What can hang from each mark
Q115: Q638
Q638: Q115
Q118: Q57 Q59
Q665: Q97
Q59: Q97 Q118 Q274
Q274: Q59 Q622
Q57: Q118
Q97: Q59 Q638 Q665
Q622: Q274

Every row comes from one small tree of marks. The marks that hang from a mark follow it in brackets, in the order of their numbers. Every link used is in the known rows. Which tree was each row made from?
In the rows, zero is written as 128.
Known rows
Q274(Q59 Q622): [ 50 106  98  98 123 125 131 106  81 108 118  54 114 118 111 106 132 141
 177 110 121 108 114 123 124  97 120]
Q622(Q274(Q59(Q97(Q665)))): [111 111 109 131 161 100 104 142 108  90  62  38  86  94 105  98 127 108
 154  77 108  72  94 144 154 190 101]
Q59(Q97 Q118): [188 125 143 156 152 175 148 136  94  70  57 157 116 169 152 120 182 134
 110 112 153  93 109 129 136 142 135]
Q57(Q118(Q59(Q97(Q638) Q274))): [181 134 167  81 128 105  95 117 102  81 183  96 109 154  88 121 140 139
 118 121 145 107 100  91 164  66 180]
Q274(Q59(Q97 Q118)): [162  98 135 167 142 155 156 118  80  68  36  96 109 137 139 119 180 113
 126  88 142  87 111 124 154 122 141]
Q59(Q118): [150 118 118 152 138 183 137 129  98  85  93 146 117 193 158 123 161 139
 132 155 134 110 119 140 119 116 128]
Q59(Q97 Q118 Q274): [147 116 118 129 135 151 140 124  70  60  84 151 108 167 172 109 186 154
 132 121 137 111 117 113 136 124 159]
Q97(Q638(Q115)): [103 132 147 139  79 163 153 124 107 139 132 132 136 176  93 117 144 133
 121 168  76 124 116 123 132  88 133]
Q665(Q97(Q59(Q274(Q622)))): [ 36 137  83  49 117 101  76 149  58  97 188 148 131 170 165 121 131 177
 168 130 111 156 108  86 136 107 175]
Q59(Q118(Q57) Q274(Q622)): [ 50 102  76  81 154 121 121 132  96  92 130 122 119 129 161 121 207 171
 152 161 124 134 128 107  91  95 137]
Q115(Q638): [110 123 146 101 108 196 139 120 120  74 125 138 117 174 131 112 119 159
 174 150  81 113 115 146 137 150 108]
Q97(Q59(Q118(Q57)) Q638 Q665): [126 138 130 165 193 154 101 174 149 122 108 183 135 182 178 147 211 141
  92 195 100 141 115 112 150 146 138]
Q274(Q59(Q97 Q118) Q622): [112 101 111 135 152 123 143 126  76  77  56  82 116 104 140 103 181 123
 131  83 142  90 114 111 155 113 139]
Q274(Q59): [ 96 107 124 128 118 166 146 105  87  99 105  65 107 151 107 121 129 124
 166 115 120 105 108 137 120 106 124]
Q97(Q638 Q665): [113 148 130 149 142 170 100 140 126 139 139 129 109 177 145 107 129 128
 131 160  93 129  99 133 131 150 104]
Q665(Q97): [124 124 134 114 102 184  99 153  91 111 136 124 114 185 126 129 117 121
 141 105 126 127  88 137 114 136 121]
Q665(Q97(Q59(Q118) Q638)): [146 137 134 164 136 160 100 165 102 114 124 186 144 205 172 141 167 117
  90 154 101 153 113 100 169 115 169]
Q274(Q59(Q97(Q665) Q118) Q622): [106  99 108 145 161 118 101 144  83  83  66  71 102 122 170  92 172 121
 135  88 133  92 103 114 159 151 124]
Q97(Q59): [122 150 120 111 137 159 140 139  96  94 124 174 131 198 139 139 143 170
 152 159 136 120 114 128 132 124 151]
Q274(Q59(Q97(Q665) Q118)): [149  97 138 177 152 157 116 137  92  74  46  91  95 153 164 109 169 107
 124  91 133  90  96 128 164 157 127]
Q118(Q57 Q59(Q97 Q274)): [149 110 152  60 151 116 121 151 106  53 133 111 106 156 111 128 186 167
 138 125 161 112  97 106 124 130 156]
Q118(Q59(Q97(Q638) Q274)): [151 132 154  93 134 108 121 132  96  75 152 120 107 171 119 101 157 151
 123 139 126 123 109  92 167 112 168]
Q274(Q622): [ 78 134  99  88 130 145 125 125  91 111 140 117 120 151 123 106 135 161
 165 135 135 113 111 130 106 117 112]
Q59(Q97 Q274): [119 134 122  93 131 147 141 124  72  76 111 136 105 157 136 108 155 163
 153 106 135 110 105 118 122 133 146]
Q59(Q97(Q665) Q118(Q57) Q274): [126 106 124 120 175 146 103 162 106  74  80 144  98 153 180 124 216 147
 123 131 133 117  99 115 123 171 132]
Q97(Q665): [116 134 121 127 141 176  98 148 108 108 128 118 102 197 153 113 123 145
 156 143 123 115  91 148 108 166 103]
Q665(Q97(Q638)): [123 137 138 133 108 179  99 150 106 143 143 124 123 169 120 124 127 103
 115 122  95 144  93 123 132 122 125]

Write each row's tree
[116 146 124 115 132 143 143 122  91 108 117 140 113 139 134 103 163 149
 131 123 106 123 110 104 144 120 149] | Q59(Q97(Q638) Q274)
[ 93 133 106 128 167 129 133 136 118 105 126 188 140 164 168 149 224 165
 114 201  96 157 134  91 143  94 177] | Q97(Q59(Q118(Q57) Q274) Q638)
[ 23 159  78  85 151  84  79 137  95 127 188 149 123 163 183  98 146 181
 162 187  81 157 119  86 157 116 158] | Q97(Q59(Q274(Q622)) Q638 Q665)
[183 140 147 177 155 169 147 138 109 102  67 162 123 157 144 114 191 116
  84 132 122 107 114 118 160 129 136] | Q59(Q97(Q638) Q118)
[140 126 124 134 172 161 138 150 123  85  92 191 140 186 157 162 211 161
 114 176 143 126 121 121 123 124 152] | Q97(Q59(Q118(Q57)))
[100 100 111 111 148 162 132 127 104  82 115 140 114 163 160 137 204 160
 142 165 123 132 121 121  98 107 140] | Q59(Q118(Q57) Q274)
[ 95 117  95  98 144 115 124 127  64  73 101 135 112 141 176  94 188 168
 143 123 137 113 122  97 134 115 155] | Q59(Q97 Q118 Q274(Q622))
[ 94 119 103 103 162 139 135 141 102  73 118 183 133 179 175 152 217 182
 138 184 125 140 129 105 118 106 175] | Q97(Q59(Q118(Q57) Q274))
[143 113 146  56 111 120  85 107  90  66 215  75 103 196  99 132 108 156
 164 147 159 112 103 112 121  54 175] | Q57(Q118(Q59(Q274)))
[136 138 166 142  93 150 163 138 103 120  94 140 133 154  86 113 165 130
  97 126  96 106 102 111 153 111 138] | Q59(Q97(Q638(Q115)))
[ 98  81 100 138 169 117 136 133 128  89  64  55 109  87 103 136 187 111
 139 131 108  94 121 143 119 128 110] | Q622(Q274(Q59(Q118(Q57))))
[ 84 119 116 101 138 117 141 118  75  93  76  68 112  92 107 102 154 134
 154  68 137  88 102 115 143 122 126] | Q274(Q59(Q97) Q622)
[ 76 129 119 133 158 106 104 140 102 128  94  60 107  91 127  88 151 113
 131  92  98 108  96 106 171 146 112] | Q274(Q59(Q97(Q638 Q665)) Q622)
[109 165 124 145 154 152 101 151 124 131 142 171 128 198 160 123 141 150
 127 182  97 137 105 117 158 149 139] | Q97(Q59 Q638 Q665)
[123 116 113 122 147 107 145 122 100  85  55  52  99  84  77 107 137 115
 151  71 116  70 106 140 149 154 116] | Q622(Q274(Q59(Q97)))
[152 155 141 154 158 163 110 155 121 125  98 141 108 157 138 104 151 123
 109 122 113 111  89 128 155 177 109] | Q59(Q97(Q638 Q665))
[138 141 128 157 181 160 142 152 141 116  97 187 148 169 150 157 222 146
  88 191 113 139 125 110 145 114 154] | Q97(Q59(Q118(Q57)) Q638)
[184 138 172 128 155 128  86 169 124  91 132 116 101 185 131 101 140 125
 102 135 133 109  88 114 174 163 133] | Q118(Q59(Q97(Q638 Q665)))
[ 84 110 100  82 172 109 128 148  92  75  87 138 117 109 158 118 227 168
 130 122 142 116 118  98 115 121 143] | Q59(Q97 Q118(Q57) Q274(Q622))
[ 84 127 142 125  99 122 115 145  88 117 128 126 112 164 131  95 156 146
 126 142  68 126 100  99 159 133 148] | Q59(Q97(Q638(Q115) Q665) Q274)
[ 99 119 154 132  64 163 113 153  95 141 147 125 137 183  93 125 128 106
 108 139  70 141  97 114 139 101 138] | Q665(Q97(Q638(Q115)))
[135 109 127 113 167 152 143 144  97  69  73 150 111 138 157 133 228 156
 118 124 141 114 111 112 115 133 148] | Q59(Q97 Q118(Q57) Q274)
[168 117 162  68 139 106  55 138  96  57 183  82  89 185 124 117 118 147
 146 110 166  93  79 106 148 112 164] | Q57(Q118(Q59(Q97(Q665) Q274)))
[115  82 128 148 153 163 150 125 113  91  64  79 115 129 123 145 200 117
 132 129 128 110 113 133 114 106 125] | Q274(Q59(Q118(Q57)))
[ 74 143 102  96 139 134  94 140  83  87 164 155 111 210 182 119 135 185
 175 170 109 140 108 111 135 134 160] | Q97(Q59(Q274) Q665)
[112 112 160 152  86 137 171 119  89 117  75  83 130 119  71 113 161 107
 112 100  85 102 105 106 174  93 146] | Q274(Q59(Q97(Q638(Q115))))
[ 34 159  77  78 138  94 116 119  86 121 181 159 136 151 154 107 153 185
 159 184  89 152 132  81 149  83 172] | Q97(Q59(Q274(Q622)) Q638)
[108  92  94 152 146 112 132 115 105  84  74  50 104 116 117 112 145 114
 155 127 104  88 130 142 137 119 122] | Q622(Q274(Q59(Q118)))
[140 132 154 103 144 104  82 151 107  80 158 109  98 184 148  92 142 144
 128 144 116 124  97  94 169 143 155] | Q118(Q59(Q97(Q638 Q665) Q274))
